Each row was made from one walk, in order. Every step used is in the known rows, and no mark comes twice. Write each row's walk.
Known rows:
V, A, Z: [ 4.81 -0.20  2.94  1.73  3.94 -4.15 -1.37  0.22 -4.56 -1.56  4.00 -2.28
  2.00  0.14 -1.68]
V, A, Z, M, H, R: [ 0.14 -0.74 -2.75 -1.86  4.44  2.02  5.00 -1.25 -3.01  1.74  1.37 -1.40
  1.57  0.17 -4.16]
R, V, A, Z: [ 2.02  1.48  5.26  4.42  2.50 -2.92 -3.28  5.77 -0.76 -1.98  3.06 -0.31
  0.90 -1.22 -2.50]
M, H, R, Z: [-1.20 -5.30  0.29  3.04  0.87  0.97 -0.72  0.72  1.69  1.13 -2.07  3.24
  1.74 -0.51  0.75]
Z, M, H: [-0.17 -0.14 -3.56 -5.28 -1.61 -1.86  3.84  1.22  0.92  0.42 -1.19  1.33
 -4.20 -0.32  3.02]
Z, M: [ 1.01  2.88 -1.00 -3.73 -1.67 -2.37 -1.42 -2.37  1.36  0.28  0.50 -1.60
 -1.34  1.17  3.24]
A, V, M, H, R, Z: [-4.71  0.28  2.74  3.53 -2.55  4.75  2.73  4.87  1.37 -2.00 -2.11  0.14
  5.31 -4.87  1.10]
V, A: [ 3.50  0.17 -0.92  2.78  2.70 -5.24 -0.73 -1.70 -3.52 -0.46  4.63 -0.16
 -1.05  0.23 -0.33]
A, Z, M, H, R, V: [-3.29  0.54  1.95 -0.65 -0.19  5.15  0.46  3.75  3.03 -0.18 -2.67  0.35
  1.93 -1.26 -1.56]
Z, M, H, A, V: [-0.23  0.98 -1.99 -4.14 -4.05  1.27  1.95 -4.97 -1.47 -2.86 -2.98 -1.41
 -0.18 -0.81 -1.21]
R, Z: [ 1.59 -1.52  3.45  0.89 -0.94 -4.41 -4.59  2.00  2.27  0.39 -0.36  0.46
 -0.10  0.22  2.69]
R, V: [ 0.15  1.26  4.02  4.24 -2.00 -2.34 -5.10  3.50  2.59 -2.62  0.40  1.55
 -0.62 -0.84  2.44]
Z, M, H, R, V, A: [-4.20  1.11 -4.25  1.62  2.07  2.13  3.40  2.65  1.96  2.41  1.18  2.56
 -2.63 -1.15 -3.86]
R, H, A, Z, M: [ 1.92  1.69  0.84 -5.72  0.11 -0.79 -5.47 -1.38 -0.43 -0.61  0.46 -1.63
  0.25  5.48 -2.64]
H, M: [ 1.08  0.21  0.56  2.49 -2.94 -0.02 -1.14 -6.62  1.26 -3.67  1.10 -1.55
  1.53  1.29  3.83]
R, Z, M, H, A: [-0.57 -1.98 -3.17 -4.91 -1.60 -2.00 -0.11 -0.84  2.36  4.96 -2.69  0.79
 -5.17  1.55  0.61]

Which walk is each row?
[ 1.56 -0.33 -2.28 -5.73  2.59 -2.73  5.85  3.99 -2.55  1.37  1.34 -0.83
 -2.94 -0.63 -1.56] : V, A, Z, M, H
[-1.60  4.05  1.86  2.31  3.12  2.70 -2.13  0.53  0.84  1.10  2.17 -2.59
  3.22 -0.12 -5.31] : H, R, V, A, Z, M
[-3.74 -0.97 -0.24  3.26  0.36  2.54  2.12  4.54  2.16  3.07  0.13  1.80
  1.16 -1.79  3.20] : V, M, H, R, Z
[-1.71 -0.29 -0.11 -4.81 -4.61  0.34  0.41 -0.61  1.75 -0.01 -4.73 -0.59
 -0.76 -1.19 -1.70] : R, Z, M, H, A, V
[ 0.86 -0.43 -5.10 -3.87 -1.27 -0.95  1.54 -5.39 -0.80  2.01 -0.97  0.05
 -4.34  2.15  0.97] : Z, M, H, A
[-1.20  2.07  3.05  3.85 -0.74  1.98 -0.06  5.83  0.16  0.64  0.44  0.42
 -1.16 -1.45  1.28] : R, V, M, H, A, Z
[ 3.48  2.38  1.26 -3.30  0.15 -0.49 -4.23 -7.58 -1.81  0.99  0.08 -4.80
  1.41  2.94 -0.60] : H, A, Z, M
[ 1.65  0.50  2.50  1.03 -2.81 -0.56 -5.71 -2.73 -2.06 -7.52 -0.11  0.37
  3.57  2.44 -3.35] : R, H, A, V
[-1.74  0.93  0.33 -0.88 -0.38  1.69 -3.74 -3.31  4.39  3.54 -1.25 -1.63
  2.48  1.41  0.49] : H, R, Z, M
[-1.66 -0.61 -4.08 -1.47  0.22  3.17  3.16 -3.37  0.57  0.88 -1.11  0.89
  0.35  0.31  1.14] : Z, M, H, R
[ 0.23  0.33 -3.06  2.24 -0.27 -0.48  2.62 -1.67 -2.50  1.79  1.85  0.76
 -2.71 -0.05  3.64] : V, M, H, A
[-0.62 -2.29  2.07  5.90  4.38  2.30  1.29  4.47 -1.34 -1.14  1.41  2.04
  2.33 -1.98 -4.73] : M, H, R, V, A, Z
[-2.53  2.22 -0.87  4.76 -1.71  0.47  0.42  4.13  1.35  1.24  1.07  2.51
 -4.24 -1.65  2.66] : R, V, M, H, A
[ 4.21 -3.89  1.45  0.54  1.50 -0.71 -0.88 -3.80 -3.96 -1.36 -0.97 -0.26
  0.80  1.08  0.06] : M, H, A, Z
[ 1.03 -0.44  0.39 -6.63 -0.49 -1.02  3.35  3.47 -0.25 -0.34 -1.85 -0.77
 -1.14 -0.55  1.84] : A, Z, M, H
[ 0.32 -3.68 -1.41  3.93  1.63  1.97  1.24 -3.70 -1.84 -1.50 -0.36  2.30
  2.43 -0.13  1.16] : M, H, R
